Each row was made from one walk, in order. Every step used is in the known rows, and no mark comes twice. Write each row's walk.
Known rows
Q, N, J: [ 4.36 -0.82  0.56 -0.38 -0.18 -0.05 -2.27 -0.58 -0.50  0.77 -1.63 -1.16
 -1.21 -0.08 -0.76 -1.21  2.99]
Q, N, H, P: [ 2.43 -1.68  1.13 -0.20 -0.52 -1.65 -1.98 -2.74  0.64  0.31 -1.96 -1.93
 -0.44  1.07 -0.33 -0.44 -4.11]
P, N, K, Q: [ 1.30 -0.31 -1.15  2.53 -1.08  2.23 -2.72  2.30 -0.85  0.17 -2.11 -0.37
 -1.38  3.82 -0.84  2.10 -2.86]
H, P, N: [-0.36 -0.52  0.27  0.74 -0.96  1.91 -1.07  0.33  0.17  0.01 -0.43 -1.64
 -0.88  2.86 -0.07  1.34 -3.72]
K, Q, N, H: [ 3.92 -1.80  0.33 -1.20 -0.44 -0.98 -1.74 -2.44  0.27  0.34 -1.92 -2.12
 -1.03  1.10 -0.42 -0.57 -3.12]
H, P, K, Q, N, J: [ 5.17 -1.19 -0.41  3.11 -0.47  1.81 -4.14  0.96 -0.52  0.43 -2.70 -1.05
 -1.66  1.19 -1.36  0.33 -0.45]
J, Q, N, H, P: [ 2.91 -1.99  1.35 -0.50 -0.59 -1.75 -2.41 -3.43  0.41 -0.06 -2.29 -2.55
 -0.45  1.82 -0.25 -0.85 -4.68]
J, Q, N: [ 4.16 -1.07  0.24 -1.40  0.00 -1.84 -1.14 -3.37  0.00 -0.38 -1.11 -3.86
 -0.14  1.39  0.16 -1.41 -0.07]
K, P, N, H: [ 0.09 -1.44  0.89 -1.41 -1.60  0.33 -1.14  0.13 -0.27  0.31 -1.25 -2.19
 -1.30  2.91 -0.33 -1.23 -4.85]
J, Q, K, P: [ 1.84 -1.20 -1.31  1.58 -1.41 -3.31 -0.49  0.75  0.06 -0.30 -1.63 -2.14
  0.11  2.70 -1.48 -0.10 -4.62]
H, P, K: [ 0.49 -0.52 -0.45  3.21 -0.45  2.39 -2.26  1.64  0.05 -0.37 -1.46 -0.39
 -0.35  1.03 -0.06 -0.04 -2.27]
H, P, K, Q, N: [ 4.56 -1.08 -1.31  3.23 -0.22  0.67 -2.67 -0.42  0.26 -0.32 -1.83 -2.73
 -0.70  1.79 -0.64  0.99 -3.10]
H, P, N, K, Q: [ 1.18 -0.48 -0.98  3.59 -1.19  2.16 -3.27  2.19 -0.68  0.11 -2.38 -0.27
 -1.34  4.16 -1.04  2.71 -4.41]
H, P, K, Q: [ 1.16 -0.55 -1.59  5.12 -0.42  2.94 -2.70  2.29 -0.13 -0.57 -1.58  0.21
 -0.74  1.87 -0.84  2.29 -4.86]
N, H, P: [ 0.17 -1.28  1.19  0.39 -0.60 -0.60 -1.68 -1.25  0.43  0.20 -1.59 -0.09
 -0.39  0.91 -0.38  0.07 -4.54]
N, K, Q: [ 1.42 -0.15 -1.13  3.15 -0.59  0.91 -2.55  1.93 -0.79  0.11 -2.15  0.71
 -0.77  2.34 -1.01  1.83 -2.10]
J, Q, N, K, P, H: [ 3.41 -1.44 -0.29 -1.06 -1.86 -3.42 -2.41  1.88 -1.52  0.02 -2.01 -4.23
 -0.29  3.60  0.05 -0.15 -4.19]
J, Q: [ 0.75 -0.56  0.38 -0.68 -0.13 -0.28 -0.83 -1.35 -0.48 -0.64 -0.67 -1.30
 -0.05  1.41  0.14 -0.67 -1.08]
J, Q, N, K, P: [ 2.86 -0.70 -0.23  1.99 -1.26 -2.92 -2.68  0.11 -1.07 -0.17 -2.59 -3.13
 -0.18  3.65 -1.02 -1.62 -2.34]
N, H, P, K, Q: [ 1.42 -1.16 -1.02  4.01 -0.67  2.73 -3.09  1.66 -0.07 -0.36 -2.20  0.11
 -1.06  1.94 -0.79  1.55 -5.80]

Write each row's walk
[ 2.81 -1.75  0.52  1.11 -0.57 -1.07 -2.45 -2.17  0.58  0.15 -2.19 -1.63
 -0.68  1.65 -0.76  0.71 -5.60]  K, Q, N, H, P
[ 3.03 -1.90  0.42  1.05 -0.78  1.16 -3.43 -0.99  0.05 -0.37 -2.90 -2.61
 -0.83  1.98  0.09 -1.75 -3.65]  J, Q, N, H, P, K
[ 2.81 -1.50 -1.14 -0.80 -0.85 -2.18 -0.21 -0.84  0.67 -0.01 -1.85 -1.48
 -0.10  1.59 -0.69  0.10 -1.69]  J, Q, K
[ 1.99 -0.77  0.88 -0.50 -0.38  0.76 -2.34 -0.26 -1.08 -0.09 -1.63 -0.39
 -0.94  1.14 -0.47 -1.09  0.77]  N, J, Q
[ 1.22 -0.83 -0.49 -0.28 -1.84 -2.44 -1.71  3.71 -1.46  0.27 -1.38 -2.16
 -0.20  2.76 -0.06  0.67 -4.04]  N, K, P, H
[ 1.22 -1.99  0.17 -1.59 -1.96 -0.64 -0.95  0.22  0.29  0.58 -1.94 -2.45
 -1.29  3.18 -0.71 -0.85 -5.27]  Q, K, P, N, H
[ 3.02 -1.17 -0.50 -0.76 -1.77 -3.33 -1.98  2.53 -1.31  0.34 -1.66 -3.59
 -0.25  2.85 -0.05  0.22 -3.62]  Q, N, K, P, H
[ 0.45 -0.45  0.33  1.34 -1.40  1.40 -2.97  1.38 -0.62  0.45 -2.51 -0.99
 -1.05  3.93 -0.30  0.46 -1.73]  H, P, N, K
[ 3.62 -2.01 -0.54 -0.10 -1.53 -0.35 -2.11  0.21  0.25  0.40 -2.90 -1.64
 -1.26  2.98 -1.27  0.58 -2.40]  H, P, N, J, Q, K
[ 0.38 -1.45  1.16 -2.87 -1.11  1.38 -0.98 -0.71  0.02  0.52 -1.13 -1.59
 -1.42  1.97  0.29 -1.09 -2.79]  P, N, H
[ 4.66 -0.92 -1.47  2.12 -0.13  0.81 -2.10 -0.29  0.08 -0.26 -1.50 -2.71
 -0.77  1.41 -0.43  0.39 -1.54]  P, K, Q, N
[ 3.31 -1.96 -0.93 -1.16 -2.10 -3.05 -1.49  3.15 -0.96  0.34 -1.78 -2.73
 -0.61  2.53 -0.74  0.86 -4.68]  N, J, Q, K, P, H
[ 1.32 -0.34 -1.77  3.77 -0.31  3.11 -2.06  2.54 -0.34 -0.47 -1.17  0.16
 -0.83  1.36 -0.57  1.52 -2.90]  P, K, Q
[ 4.16 -0.87  0.29 -0.42 -0.66 -1.67 -3.06 -1.54 -0.79  0.12 -3.05 -2.70
 -0.47  2.75 -0.11 -1.80  1.12]  J, Q, N, K
[ 4.18 -1.95 -0.02 -0.46 -0.58  0.30 -2.48 -1.45  0.16  0.21 -2.44 -2.42
 -1.24  1.28 -0.26 -1.15 -3.09]  P, K, Q, N, H
[ 2.13 -1.50 -1.44 -0.95 -1.89 -3.59 -0.09  3.16 -0.30  0.33 -0.85 -2.65
 -0.02  1.99 -0.43  1.55 -5.32]  Q, K, P, H
[ 1.64 -2.26  0.33 -1.89 -2.03 -0.76 -1.33 -0.36  0.02  0.27 -2.24 -3.06
 -1.34  3.87 -0.64 -1.24 -5.87]  J, Q, K, P, N, H
[ 1.27 -0.75  0.84  0.85 -1.04  2.82 -2.77  1.70 -0.61  0.69 -1.50 -0.21
 -1.81  2.00 -0.83  0.59 -0.58]  H, P, N, J
[-0.50 -0.30 -0.29  0.88 -1.39  0.85 -0.44  1.68 -0.46 -0.11 -0.05 -2.43
 -0.83  3.42 -0.48  0.23 -3.80]  K, P, N
